Each row was made from one path, in order. Every step used is in the known rows, and no mark comes twice. Write each row's path.
Known rows
gola -> defal -> fupev -> regilid: [-2.56 -1.18  0.23 -0.20 -0.39 -0.11  0.26  0.53  0.90  0.67 -1.33 -1.77
  0.30 -1.45 -0.65 -0.83 -0.75 -2.14 -0.92 -0.25 -0.73  0.28  0.21  0.87
 -1.60]
dufol -> busat -> regilid -> gola: [-1.07 -0.72  0.38 -2.26  3.39 -0.36 -0.09  1.18  2.28  1.77  0.65 -1.86
 -2.95 -1.48 -0.29 -2.44 -0.42 -0.23  0.16 -1.67  0.36  0.02  0.46 -0.49
 -0.16]
busat -> dufol: [-1.66  0.33  0.49 -1.01  1.10  0.39  0.40  0.74  1.83 -0.23 -0.23 -1.28
 -1.24 -0.09 -0.95 -2.30  0.02 -0.79 -0.29 -1.08  0.33  0.53  0.05 -0.64
  0.31]
regilid -> busat -> dufol -> gola: [-1.74 -0.05  0.74 -1.78  4.57  0.00  0.27  1.30  1.62  2.52  0.22 -1.72
 -1.55 -1.10 -0.33 -3.90 -1.03 -0.59 -0.93 -4.25  0.25 -0.12 -0.36 -1.11
 -0.53]
fupev -> defal -> zudifo -> dufol: [-0.08 -0.89 -0.30 -0.74  3.41  0.35 -0.62  0.91 -0.22  0.00  0.29 -1.06
  0.75 -0.31 -1.74 -1.51 -1.15 -1.17 -0.81 -1.00  0.13 -0.53  0.48 -1.13
  0.74]
fidomi -> regilid -> busat: [-0.68 -0.98 -0.23 -1.79  4.55  0.31  0.41  2.06  1.96  0.44  0.00 -1.54
 -0.61 -2.45  0.28 -2.60  2.14 -0.60  0.54 -3.92  0.68 -0.03 -0.48 -1.46
 -0.18]
zudifo -> defal -> gola -> regilid: [-0.87 -1.20  0.22  1.37  0.54  0.21  1.01  0.33  0.70  2.46  1.34 -0.85
  0.04  0.23 -0.28  0.69  1.51 -1.00 -0.12 -2.27  0.46  0.89  0.12 -0.14
  0.55]
zudifo -> dufol -> gola -> regilid: [-0.98 -1.45  0.08 -0.35  2.29 -0.34 -0.08  0.56 -0.40  1.69 -1.01 -1.00
  0.92 -2.45 -0.88 -0.96 -0.09 -0.42 -1.03 -4.26  0.44 -0.57 -0.06 -0.06
  0.43]
defal -> gola: [-0.61 -0.83 -0.19  0.50 -2.61 -0.59  0.64  0.40  0.66  1.93  0.72 -1.87
 -0.09  0.33  0.21 -1.59  0.35 -1.00 -0.22 -2.85 -0.08  1.21  0.07 -0.51
  0.32]
gola -> defal: [-1.55 -1.29 -0.81 -0.25  2.99 -0.31  0.68  0.16  1.16 -0.72 -1.01 -0.86
 -0.05 -0.51 -0.45  0.38 -0.97 -2.28 -1.24  0.45  0.03  0.62 -0.01  1.06
  0.02]
lesuse -> defal -> gola: [-0.07 -1.45  0.86  0.55  1.96 -0.19  0.82  0.64  0.44  1.79  1.02 -1.41
  0.76  1.66  0.13 -0.11 -1.59  0.61  0.64 -3.94  0.15  0.60  0.22 -0.81
 -0.64]
zudifo -> defal: [-0.22 -0.26 -0.20 -0.20  2.06  0.53  1.10  0.37  0.95  0.47  0.45  0.46
 -0.47 -0.14 -0.54 -0.35  0.01 -0.75  0.02 -1.40  1.01  1.28  0.20 -0.65
  1.28]
busat -> regilid -> gola -> defal -> lesuse: [-1.23 -1.69  0.65 -1.22  4.99 -1.16 -0.20  0.84  0.92  0.83  1.36 -2.21
 -1.22 -0.58 -1.14 -2.71  1.51 -1.54  0.41 -0.80  0.36  0.66  0.23 -0.37
  0.08]
fupev -> defal -> zudifo -> dufol -> busat -> regilid -> fidomi: [-0.42 -1.05 -0.14 -1.95  5.12  0.22 -1.24  1.34  0.73  0.97  0.19 -1.81
 -0.87 -0.68 -2.20 -1.90 -0.97 -0.68 -0.22 -2.30  0.11 -0.89  0.29 -0.47
 -0.09]
fupev -> regilid -> gola -> defal -> zudifo -> dufol: [-1.73 -1.97 -0.07 -1.32  4.30 -1.40 -0.19  1.40  0.64  0.93  0.81 -1.37
  0.25 -2.99 -1.20 -1.39  0.68 -1.31 -1.26 -2.39 -0.42 -0.39  0.49 -1.53
 -0.88]
fidomi -> regilid -> busat -> dufol -> gola -> defal: [-2.03 -1.36  0.74 -2.28  6.96  0.32  0.22  1.75  2.18  0.92 -0.25 -2.25
 -0.63 -2.07 -0.31 -4.09  0.59 -0.41 -0.02 -4.02  0.06 -0.25 -0.52 -1.05
 -0.77]
fidomi -> regilid -> gola -> defal -> zudifo -> dufol -> busat: [-0.85 -1.91 -0.31 -2.52  6.82  0.09 -0.40  1.47  1.57  0.23  0.62 -1.60
 -0.56 -3.12 -0.50 -2.89  0.64 -0.38  0.89 -2.51 -0.50 -0.06  0.51 -1.40
  0.01]
lesuse -> defal -> zudifo -> dufol: [ 0.56 -1.07  0.19 -0.54  4.95  0.38 -0.53  0.87 -0.32  0.29  0.08 -0.45
  0.95 -0.03 -0.85  0.56 -2.35  0.88  1.96 -2.98  0.19  0.05  0.57 -1.88
 -0.25]
defal -> gola -> regilid -> busat -> dufol: [-2.07 -0.97  0.39  0.61  0.74 -0.24  0.33  1.11  1.39  3.34  1.37 -2.71
 -0.87 -0.47 -0.05 -0.66  2.00 -1.37 -0.72 -3.50 -0.18 -0.28 -0.30 -0.22
 -0.97]
fidomi -> regilid -> busat -> dufol -> gola: [-1.57 -0.97  0.85 -2.29  5.54  0.41  0.21  2.04  2.07  1.27 -0.15 -2.18
 -0.77 -2.07 -0.13 -4.65  1.07  0.06  0.37 -4.91  0.39 -0.20 -0.48 -1.68
 -0.56]
fupev -> regilid -> gola -> defal -> zudifo -> dufol -> busat: [-2.14 -1.65 -0.06 -1.72  4.70 -1.06 -0.32  1.44  1.29  1.38  0.49 -1.34
 -0.83 -3.20 -1.09 -1.33 -0.34 -0.85 -1.18 -2.64 -0.56 -0.70  0.58 -1.53
 -1.22]
defal -> zudifo -> dufol -> busat: [-0.32  0.01 -1.02 -1.35  1.73  0.56 -1.17  0.74  0.48  0.60 -0.83 -0.62
 -1.31 -2.10 -0.87 -0.73 -1.85 -0.07  1.61 -1.99 -0.20  0.15  0.63 -1.80
  0.42]
fupev -> defal: [-0.64 -0.96  0.11 -0.30  2.48  0.16  0.76  0.91  0.78 -0.03  0.08 -1.16
  0.41  0.76 -0.98 -1.49 -0.74 -1.64 -2.40 -0.58  0.70 -0.41  0.13  0.09
  0.46]
lesuse -> defal -> fupev -> regilid -> busat -> dufol -> gola: [-1.78 -0.90  2.53 -0.89  3.29  0.45  0.16  1.55  0.71  3.22 -0.06 -2.10
  0.32 -0.22 -0.49 -2.81 -2.52  0.94  0.40 -5.27 -0.28 -0.55  0.21 -1.25
 -2.77]
busat -> dufol -> gola -> regilid -> fidomi: [-2.36 -1.23  0.89 -0.73  3.57  0.09  0.20  0.98  1.29  2.02 -1.39 -2.38
 -0.58 -0.27 -0.94 -2.23 -0.04 -1.00 -1.25 -3.39  0.25 -0.36 -0.27  0.73
 -1.13]
lesuse -> defal: [ 0.01 -1.10  0.55 -0.15  4.18  0.21  0.84  0.86  0.65  0.22 -0.15 -0.53
  0.51  1.00 -0.17  0.53 -1.89  0.33  0.40 -2.64  0.72  0.20  0.23 -0.54
 -0.55]

Which path is each row?
[-0.20 -0.58  0.10  0.47 -0.27  0.10  1.06  0.14  0.73  2.04  1.61 -0.41
 -0.32  0.62 -0.26 -1.05  0.35 -0.46  0.35 -2.70  0.41  1.66  0.23 -0.84
  1.15] : zudifo -> defal -> gola
[-1.54  0.58  0.28 -1.77  4.00  0.21  0.31  1.38  2.20  1.26  0.85 -1.25
 -2.12 -1.20 -0.50 -2.52  0.35 -1.01 -0.48 -3.06  0.36 -0.06 -0.31 -1.15
 -0.24] : regilid -> busat -> dufol
[-1.00 -1.22 -1.20 -0.74  3.67 -0.16 -0.68  0.17  0.13 -0.64 -0.80 -0.79
  0.36 -1.51 -1.20  0.33 -1.47 -1.70  0.31  0.13 -0.53  0.45  0.35 -0.25
  0.24] : gola -> defal -> zudifo -> dufol
[-1.93 -1.26  1.04  0.31  3.04  0.14  0.44  1.25  1.29  2.64  1.82 -2.75
 -0.03  0.76 -1.06 -1.53  0.98 -1.69 -2.56 -2.40 -0.02 -1.18 -0.17  0.08
 -0.70] : fupev -> defal -> gola -> regilid -> busat -> dufol
[-0.92 -2.26 -0.02 -1.72  5.87 -0.44  0.68  1.44  1.56 -0.26  0.72 -1.74
  0.20 -2.06 -0.04 -2.78  1.92 -1.21 -0.28 -1.74  0.03  0.34  0.21 -0.53
 -0.01] : fidomi -> regilid -> gola -> defal
[-1.70 -1.96  0.28  0.04  3.95 -0.28  0.47  1.12  0.25  3.31 -1.20 -2.09
  0.17 -1.33  0.40 -1.04 -0.36 -1.41 -1.74 -3.81  0.57 -0.82 -0.34  0.30
 -1.13] : dufol -> gola -> regilid -> busat
[-0.74 -1.83  0.94  0.91  4.18 -0.07  0.69  1.17  0.69  2.98  1.37 -1.90
  0.60  0.81  0.27  1.30 -0.26  0.08  0.09 -4.49  0.17 -0.51 -0.06 -0.42
 -1.61] : lesuse -> defal -> gola -> regilid -> busat
[-0.66 -2.04  0.94  1.39  2.61 -0.02  0.77  0.82  0.41  2.22  0.74 -1.85
  1.07  1.27  0.13  1.52 -0.46  0.09  0.19 -3.45  0.21 -0.18  0.12 -0.17
 -1.28] : lesuse -> defal -> gola -> regilid
[-2.56 -0.11  0.71 -1.34  5.90  0.13  0.04  0.93  1.50  2.22 -0.06 -1.71
 -1.94 -0.54 -0.69 -3.89 -1.36 -1.05 -0.43 -4.02  0.03  0.01 -0.42 -1.10
 -0.82] : regilid -> busat -> dufol -> gola -> defal -> lesuse
[-2.42 -1.08  0.71 -1.00  3.88  0.16 -0.27  0.31  0.78  0.97 -1.28 -2.14
 -0.26  0.12 -1.03 -3.23 -2.69 -0.93 -0.47 -1.07 -0.48  0.46  0.21 -0.38
 -0.56] : busat -> dufol -> gola -> defal -> zudifo
[-0.41 -0.33 -0.59 -1.68  2.20  0.24 -1.59  0.92  0.56  0.72 -0.48 -1.25
 -1.51 -2.15 -1.21 -1.14 -1.14  0.06  2.13 -1.80 -0.06  0.12  0.55 -1.77
  0.43] : defal -> zudifo -> dufol -> busat -> regilid
[-1.40 -0.45  0.48 -2.21  5.07  0.64  0.24  2.13  2.53  0.29  0.32 -1.85
 -1.19 -2.17 -0.31 -3.63  2.05 -0.25  0.69 -3.97  0.45 -0.14 -0.47 -1.71
 -0.31] : fidomi -> regilid -> busat -> dufol
[-1.03 -1.01  1.59 -0.01  0.85  0.38  0.44  1.27  0.41  1.54 -0.44 -1.44
  0.90  0.04 -0.32 -0.62 -1.66  0.38  0.72 -3.47 -0.02 -0.13  0.42 -0.75
 -2.15] : lesuse -> defal -> fupev -> regilid
[-0.24 -1.75  0.14 -1.79  4.11 -0.17  0.67  1.78  1.45  0.16  0.86 -1.71
  0.03 -2.07  0.20 -3.54  2.47 -0.57  0.19 -2.96  0.45  0.36  0.24 -1.38
  0.30] : fidomi -> regilid -> gola
[-1.59 -1.13  0.22 -2.28  4.75 -0.50 -0.10  0.92  2.36  1.44  0.54 -1.88
 -2.81 -1.42 -0.54 -1.90 -0.85 -0.66 -0.22 -0.76  0.03 -0.01  0.40  0.18
 -0.38] : dufol -> busat -> regilid -> gola -> defal
[-1.56 -0.72  0.99 -0.76 -2.28 -0.35  0.28  1.37  0.57  2.37  0.29 -2.09
 -0.13 -2.06 -0.23 -3.36  0.85 -1.32 -0.51 -2.44 -0.47  0.25  0.64 -0.71
 -1.47] : defal -> fupev -> regilid -> gola
[-0.66 -1.37 -0.05  0.87  1.48  0.07  0.93  0.55  0.91  2.78  1.18 -1.01
 -0.36  0.23 -0.51  0.72  2.01 -1.18 -0.13 -3.49  0.45  0.88 -0.08  0.46
  0.10] : zudifo -> defal -> gola -> regilid -> fidomi
[-0.52 -2.21  0.65  0.91  3.53 -0.22  0.66  1.03  0.63  2.58  0.59 -2.03
  0.74  1.29 -0.10  1.59  0.08 -0.08  0.19 -4.69  0.18 -0.22 -0.09  0.49
 -1.78] : lesuse -> defal -> gola -> regilid -> fidomi
[-2.30 -0.60  0.24 -0.17  4.35  0.41  0.28  1.54  1.87  1.68  0.14 -1.82
 -1.31 -1.56 -0.43  0.50  2.05 -1.78 -1.18 -1.99  0.53 -1.13 -0.38  0.15
 -1.13] : gola -> regilid -> busat -> dufol
[-1.32 -1.22 -0.25 -0.59  4.92 -0.73  0.56  0.47  0.72  0.67  1.07 -1.08
 -0.99 -0.44 -0.41 -2.24  0.12 -2.15 -0.66 -1.17 -0.05  0.79  0.46 -0.43
  0.16] : regilid -> gola -> defal -> lesuse
[-2.40 -1.36 -0.01 -0.65  0.49 -0.36  0.15  0.73  1.14  1.03 -1.51 -1.93
 -0.07 -1.54 -0.89 -0.85 -0.36 -2.38 -0.93 -1.50 -0.72  0.33 -0.02  1.51
 -2.07] : gola -> defal -> fupev -> regilid -> fidomi
[-1.60 -1.10 -0.44  0.28  3.78  0.11  0.49  1.51  1.28  1.79 -0.22 -1.52
 -0.75 -1.79  0.12  1.46  2.07 -2.16 -1.30 -2.00  0.75 -1.08 -0.39  0.44
 -0.99] : gola -> regilid -> busat
[-1.77 -1.36  0.53 -1.13  1.18 -0.59 -0.28  0.37 -0.34  1.77 -1.19 -1.26
  1.05 -2.84 -1.24 -2.70 -1.56 -0.44 -1.02 -4.20 -0.51 -0.08  0.11 -0.14
 -0.42] : zudifo -> dufol -> gola -> defal -> fupev -> regilid
[-0.16 -0.63  1.22 -0.08  1.07  0.80  0.44  0.73  0.20  1.32 -0.25 -1.15
  0.64  0.73 -0.05 -0.76 -2.26  0.17  1.25 -2.49  0.02  0.38  0.51 -0.20
 -1.22] : lesuse -> defal -> fupev
[-1.02 -0.32  0.58 -0.52 -0.36  0.49  0.58  0.97  0.90  2.17 -0.03 -0.62
 -0.48 -1.14 -0.93 -1.56  0.72 -0.83  0.34 -3.36  0.25  0.97  0.18 -0.18
 -0.74] : zudifo -> defal -> fupev -> regilid -> fidomi
[-0.12 -1.02 -0.55 -0.92  1.90 -0.12 -1.06  0.57 -0.93  1.21 -1.04 -1.14
  0.60 -1.68 -0.80 -2.11 -1.80 -0.27  1.02 -2.90 -0.12  0.44  0.48 -1.75
  0.54] : defal -> zudifo -> dufol -> gola
[-1.18 -0.14  0.91 -0.08 -1.28  0.70  0.69  0.78  0.70  1.77  0.16 -0.45
 -0.17 -1.09 -0.73 -1.62  0.22 -0.74  0.38 -2.20  0.26  0.95  0.40 -0.79
 -0.34] : zudifo -> defal -> fupev -> regilid
[-1.04 -1.27  0.07 -0.85  3.95 -0.36 -0.14  0.92 -0.11  2.49 -0.45 -1.06
  0.38 -2.98 -0.76 -1.22  0.16 -0.47 -1.15 -5.15  0.41 -0.87 -0.27 -0.41
  0.10] : zudifo -> dufol -> gola -> regilid -> busat
